What can hang from each mark:
X: U
Z: L U
Y: A K L
U: D G X Z
A: Y
D: U
L: Z
K: Y
G: U

Every row comes from one small tree of marks. Brackets hold a mark, then the marks that hang from it, in alphabetical order. Every link used is in the known rows. Which tree was each row made from?
Known rows:
[U D [Z L]]: [-0.440 -0.046 -0.040  0.276 -1.602  1.215 -0.870  0.676 -0.808 -1.459
  0.466 -0.177 -0.558  0.403  0.237 -0.996 -0.245  1.211 -1.783 -0.677
  0.009 -0.828]
[L Z]: [ 0.560 -0.888 -0.003  0.939 -1.539  1.341 -2.129  0.170 -1.774 -2.445
 -0.733 -0.254  0.448  1.258  0.303 -1.036 -0.448 -0.163 -1.677 -0.541
  0.578 -0.308]
[D U]: [ 1.134 -0.933 -0.017  1.829 -0.748 -0.226 -2.119  0.557 -1.792 -0.995
 -0.227 -0.153 -0.366  0.989  0.088 -0.945 -0.688  0.692 -1.706  0.071
  1.123 -0.141]
[U D G]: [ 0.922 -0.085  0.430 -0.064 -1.501  0.525 -2.579  0.944 -0.178 -1.531
  2.454  0.329 -0.580  1.107  0.373 -0.747  0.395  0.931 -0.807 -0.407
 -0.480 -1.398]
[K [Y [L Z]]]: [ 1.730  0.114 -0.201  0.046 -1.387  2.154 -0.771  0.253 -2.545 -0.802
 -1.185 -1.187 -0.041  0.717  0.123 -0.793 -0.535 -0.403 -1.158  0.313
  0.665  0.395]
[U X]: [ 0.820 -1.002  0.547 -0.186 -1.029 -0.176 -2.628  0.802 -0.922 -0.625
  1.641 -0.015  0.371  0.707  0.162 -0.835 -0.431  2.509 -1.916  0.004
  0.859 -0.470]
[A [Y L]]: [ 2.663 -0.694  0.023  0.045 -1.140  2.501 -1.303  0.543 -1.924 -1.548
 -0.207 -0.313 -0.629  0.675 -0.002 -0.411  0.111 -0.493 -1.164  0.093
  1.253  0.657]
[G [U D Z]]: [-0.454  0.161  0.110  1.071 -1.447  1.677 -0.854  0.672  0.431 -1.661
 -1.801 -0.458 -0.361  1.543  0.036 -1.231 -0.422  0.709 -1.796 -1.750
 -0.550 -0.937]
[Z L [U G]]: [ 1.268  0.715  0.790  1.223 -0.513 -1.030 -1.898  0.346 -2.757 -4.186
  2.822 -0.208 -0.547  0.796  1.048 -0.765  0.448 -0.630 -1.167 -0.416
  0.663 -1.613]
[Z L [U D G X]]: [ 0.567  0.229  0.700  0.670 -1.044 -2.137 -1.224  0.937 -1.097 -2.252
  5.795 -0.214 -0.887  0.659  0.526 -0.698  0.547  0.466 -0.821 -0.827
  0.374 -2.435]
[G [U D X Z]]: [-0.596 -0.575  0.104  0.175 -1.323  0.585 -0.785  1.074  0.989 -0.467
  0.426 -0.725 -0.298  1.359 -0.199 -1.213 -0.545  1.962 -1.958 -1.964
 -0.238 -1.090]
[Y K]: [ 0.314 -1.391  0.391  0.046 -0.887  2.724 -2.351  0.384 -1.143 -2.816
 -0.872 -0.065  0.551  0.641  0.400 -0.660 -0.311  2.528 -2.024 -0.501
 -0.337 -0.598]
[Z L [U G X]]: [ 1.099  0.002  0.821  0.523 -0.395 -1.964 -1.837  0.743 -2.230 -3.140
  4.894 -0.486 -0.430  0.638  0.753 -0.733  0.319  0.222 -1.356 -0.530
  0.915 -1.795]
[A [Y K [L Z]]]: [ 1.821 -2.213 -0.693  0.385 -1.334  4.179 -0.478  0.257 -1.916 -3.561
 -0.897 -1.306 -0.238  0.688 -0.157 -0.455 -0.115 -1.086 -1.573 -1.256
  0.123  0.380]
[Z L [U D X]]: [-0.097 -0.008  0.581  1.388 -1.262 -1.416 -0.689  0.688 -1.306 -1.735
  3.861  0.009 -0.533  0.508  0.496 -0.774  0.095  1.024 -1.225 -0.579
  0.973 -1.999]
[Y A K [L [Z U]]]: [ 0.834 -0.890 -0.002  1.030 -0.647  4.101  0.197  0.001 -2.714 -5.813
 -1.645 -1.501 -0.185  0.568  0.182 -0.516  0.143 -1.826 -2.308 -0.421
 -0.216 -0.625]
[D [U G X Z]]: [ 1.357 -1.875 -0.512  0.337 -0.312 -0.765 -2.190  1.478 -0.530 -0.122
  3.533 -1.307 -0.788  0.975 -0.417 -1.103 -0.365  0.976 -1.757 -0.812
  0.567 -0.525]
[Y A K [L Z]]: [ 0.802 -1.496 -0.085 -0.672 -1.008  4.640 -0.368  0.087 -2.013 -4.581
 -2.364 -1.215 -0.092  0.246 -0.040 -0.482 -0.195 -0.766 -2.802 -0.001
 -0.627  0.145]
[G [U D X [Z L]]]: [-0.744 -0.242  0.133  0.090 -1.317 -0.227 -0.093  0.831  0.162 -1.578
  0.806 -0.676 -0.538  0.712  0.068 -1.128 -0.649  1.528 -2.333 -1.943
 -0.131 -1.315]
[X [U D G [Z L]]]: [ 0.251  0.401 -0.175  1.279 -1.613  0.849 -1.096  1.280 -0.257 -2.750
  2.175 -0.955 -1.632  0.155  0.102 -1.030  0.547  0.021 -1.222 -1.039
 -0.220 -0.646]
[L [Z [U G X]]]: [ 0.994 -0.902  0.226  1.306 -0.843 -1.134 -2.075  0.725 -1.619 -3.047
  4.136 -1.093 -0.038  1.507  0.351 -0.999  0.230 -1.108 -1.041 -1.211
  0.746 -1.610]
[K [Y A [L Z]]]: [ 1.624  0.447  0.117 -0.610 -1.350  3.412 -0.123  0.214 -2.808 -1.271
 -2.218 -1.364 -0.263  0.274  0.040 -0.648 -0.487 -0.800 -2.235  0.881
  0.331  0.294]
[L [Z [U D G X]]]: [ 0.345 -0.753  0.044  1.576 -1.419 -1.051 -1.559  0.904 -0.410 -2.328
  4.929 -0.777 -0.522  1.576  0.125 -0.964  0.384 -0.921 -0.456 -1.569
  0.210 -2.126]
[Z L]: [ 0.711  0.047  0.548  0.048 -1.058  0.479 -1.910  0.166 -2.369 -2.609
 -0.101  0.293  0.007  0.381  0.671 -0.796 -0.422  1.040 -1.980  0.168
  0.707 -0.450]
[Y K L]: [ 1.313 -1.200  0.139 -0.803 -0.631  3.032 -1.254  0.431 -1.404 -3.334
 -1.406 -0.447  0.008  0.510  0.150 -0.435 -0.046  1.298 -1.754  0.006
 -0.226  0.087]
[Z U]: [ 0.845  0.215  0.716  2.146 -0.698  0.669 -2.120  0.269 -2.139 -2.836
  0.314  0.005  0.208  1.296  0.684 -0.858  0.063  0.332 -1.172 -0.330
  1.093 -1.032]

Write each row's tree:
[ 0.223 -0.583 -0.030 -1.011 -1.304 -0.462 -1.267  1.383  0.008 -0.968
  4.541 -0.697 -0.913  0.365 -0.010 -0.919  0.147  1.424 -1.633 -1.034
 -0.338 -1.498]  [U D G X [Z L]]
[ 1.078 -0.304  0.166  1.938 -0.883  0.350 -2.255  0.359 -2.258 -4.221
  1.863 -0.791 -0.110  1.699  0.624 -1.021  0.313 -1.922 -0.801 -1.153
  0.408 -1.317]  [L [Z [U G]]]
[ 0.174 -0.275  0.584  1.662 -1.346 -0.661 -1.585  0.900 -0.395 -0.825
  3.467  0.061 -0.245  1.151  0.191 -0.814  0.181  1.516 -0.841 -0.654
  0.899 -1.786]  [Z [U D X]]
[ 0.996  1.239  0.121  1.354 -1.646  2.796  0.933  0.308 -2.294 -1.467
 -0.508 -1.383 -0.838  0.655  0.104 -0.656  0.090 -1.803 -1.122  0.216
  0.369 -1.080]  [K [Y A [L [Z [U D]]]]]
[-0.440  0.323 -0.200  1.860 -1.867  1.438 -0.504  0.966 -0.377 -2.318
  0.258 -0.662 -1.160  0.096  0.030 -1.047  0.156  0.750 -1.574 -0.686
  0.397 -0.149]  [X [U D [Z L]]]
[ 0.482 -0.103  0.025  2.282 -1.487  0.222 -1.625  0.562 -1.162 -3.235
  2.829 -0.593 -0.582  1.678  0.431 -0.992  0.551 -1.837 -0.291 -1.325
 -0.128 -2.048]  [L [Z [U D G]]]
[ 1.999  1.068  0.681 -1.169 -0.907  3.203 -0.671  0.416 -2.494 -0.565
 -1.678 -0.807 -0.356  0.018  0.198 -0.424 -0.308  0.861 -2.114  1.639
  0.523  0.195]  [K [Y A L]]
[ 0.491 -0.282 -0.049 -0.064 -1.479  1.556 -2.149  1.220  0.305 -1.226
  2.056 -0.386 -0.711  1.145  0.029 -0.989  0.303  0.756 -1.051 -0.900
 -0.790 -1.159]  [U D G Z]
[ 0.492  0.138 -0.201  1.595 -1.682  1.521 -1.912  1.447  0.647 -1.967
  1.705 -0.915 -1.301  0.779 -0.145 -1.064  0.657  0.477 -0.917 -0.967
 -0.299 -0.369]  [X [U D G Z]]
[ 0.166 -0.826  0.119 -0.685 -0.875  0.143 -1.314  0.759 -1.255 -1.085
  1.744 -0.758 -0.003  0.233  0.079 -1.004 -0.519  1.923 -2.525 -0.564
  0.703 -0.347]  [U X [Z L]]
[ 1.421 -0.304  0.006 -0.505 -1.256  3.396 -0.692  0.119 -2.322 -3.344
 -2.126 -0.807 -0.288  0.550  0.014 -0.671 -0.146 -1.692 -2.428  0.647
  0.214  0.461]  [Y A [L Z]]
[ 0.786 -0.751  0.475 -0.844 -1.423 -0.668 -2.539  1.225  0.426 -0.329
  4.645  0.079 -0.523  0.965  0.045 -0.742  0.343  2.004 -0.935 -0.525
 -0.144 -1.591]  [U D G X]
[ 1.011  0.468  0.601  1.752 -1.186 -0.016 -2.146  0.824 -0.869 -2.739
  3.223 -0.032 -0.720  1.418  0.576 -0.794  0.708 -0.203 -0.295 -0.696
  0.042 -2.113]  [Z [U D G]]
[ 1.787 -1.570  0.061  0.529 -0.450 -1.997 -2.638  1.154 -1.073 -0.566
  3.769 -0.678 -0.674  0.906 -0.123 -0.866 -0.343  1.183 -1.483 -0.150
  0.811 -0.793]  [D [U G X]]
[ 0.814 -0.021  0.133 -0.676 -0.757  0.797 -1.855  0.736 -1.753 -2.837
  1.417 -0.666 -0.463  0.609  0.504 -0.952 -0.036  0.405 -2.097 -0.655
 -0.120 -0.648]  [U G [Z L]]
[ 0.585 -1.607 -0.486  0.645 -0.581 -1.103 -0.844  0.882 -1.644 -0.310
  1.942 -1.065 -0.596  0.256 -0.204 -1.070 -0.978  1.147 -2.544 -0.571
  1.267 -0.270]  [D [U X [Z L]]]
[ 0.245 -0.846 -0.105  1.284 -1.331  4.114  0.766  0.258 -1.498 -4.967
 -0.803 -1.176 -0.712  0.623  0.042 -0.498  0.443 -1.782 -1.719 -0.674
 -0.559 -1.239]  [Y A K [L [Z [U D]]]]
[ 0.314  0.060 -0.025 -0.368 -1.407  0.768 -1.393  1.028 -0.613 -2.011
  2.364 -0.441 -0.938  0.582  0.322 -0.930  0.226  0.514 -1.497 -0.905
 -0.595 -1.327]  [U D G [Z L]]
[ 1.181 -1.474 -0.403 -0.005 -0.357 -1.603 -1.484  1.180 -1.484 -1.034
  3.668 -1.331 -1.045  0.352 -0.186 -1.018 -0.511  0.623 -2.129 -0.690
  0.660 -0.642]  [D [U G X [Z L]]]
[ 1.669  0.696 -0.061  1.755 -1.011  1.543 -0.277  0.123 -3.182 -1.873
 -0.704 -1.495 -0.152  1.120  0.392 -0.833 -0.198 -1.544 -0.690  0.002
  1.161 -0.222]  [K [Y [L [Z U]]]]
[ 0.052  0.716  0.591  2.107 -1.362 -0.318 -0.765  0.351 -1.838 -2.897
  1.477  0.295 -0.602  0.690  0.807 -0.801  0.131  0.045 -1.012 -0.395
  0.667 -1.928]  [Z L [U D]]
[ 1.440 -0.805  0.095  0.379 -0.425  3.594 -0.469  0.315 -2.418 -6.346
  0.245 -1.675 -0.575  0.746  0.303 -0.471  0.629 -2.650 -1.927 -0.563
 -0.695 -1.072]  [Y A K [L [Z [U G]]]]
[ 2.149 -1.272 -0.355  1.605 -1.044  0.842 -0.235  0.495 -2.259 -2.150
  2.368 -1.505 -0.505  1.160 -0.182 -0.611  0.123 -2.314 -0.866 -1.148
  1.975 -0.205]  [A [Y [L [Z [U X]]]]]
[ 1.295 -0.886  0.430 -1.144 -0.627  4.231 -0.821  0.399 -1.765 -3.767
 -2.127 -0.563 -0.242  0.033  0.154 -0.279  0.066  0.870 -2.768  0.652
 -0.482 -0.086]  [Y A K L]
[ 0.406 -0.095  0.721  1.205 -0.630 -1.375 -1.370  0.443 -2.390 -2.658
  2.941 -0.266 -0.038  0.463  0.735 -0.794 -0.153  1.026 -1.723 -0.371
  1.463 -1.392]  [Z L [U X]]
[ 0.683 -1.880 -0.515  1.073 -0.618 -0.223 -1.740  1.105 -0.796  0.571
  1.447 -1.160 -0.366  0.868 -0.506 -1.128 -0.915  1.647 -2.116 -0.513
  1.197 -0.115]  [D [U X Z]]
[-0.379 -0.732 -0.041 -0.480 -1.550  0.072 -0.800  0.998 -0.264 -0.340
  2.618 -0.455 -0.476  0.228 -0.019 -0.933 -0.331  2.161 -2.045 -0.753
  0.212 -1.108]  [U D X [Z L]]
[ 0.950  0.241 -0.038  0.980 -0.936  0.808 -1.625  1.002 -1.320 -3.709
  1.187 -1.217 -1.125  0.130  0.294 -1.036  0.346 -0.030 -1.781 -0.616
  0.367  0.100]  [X [U G [Z L]]]
[ 1.357 -0.225  0.810  0.786 -0.424 -1.244 -2.608  0.980 -1.344 -2.184
  4.442 -0.464 -0.132  1.255  0.495 -0.799  0.402  0.622 -1.035 -0.684
  0.784 -1.631]  [Z [U G X]]
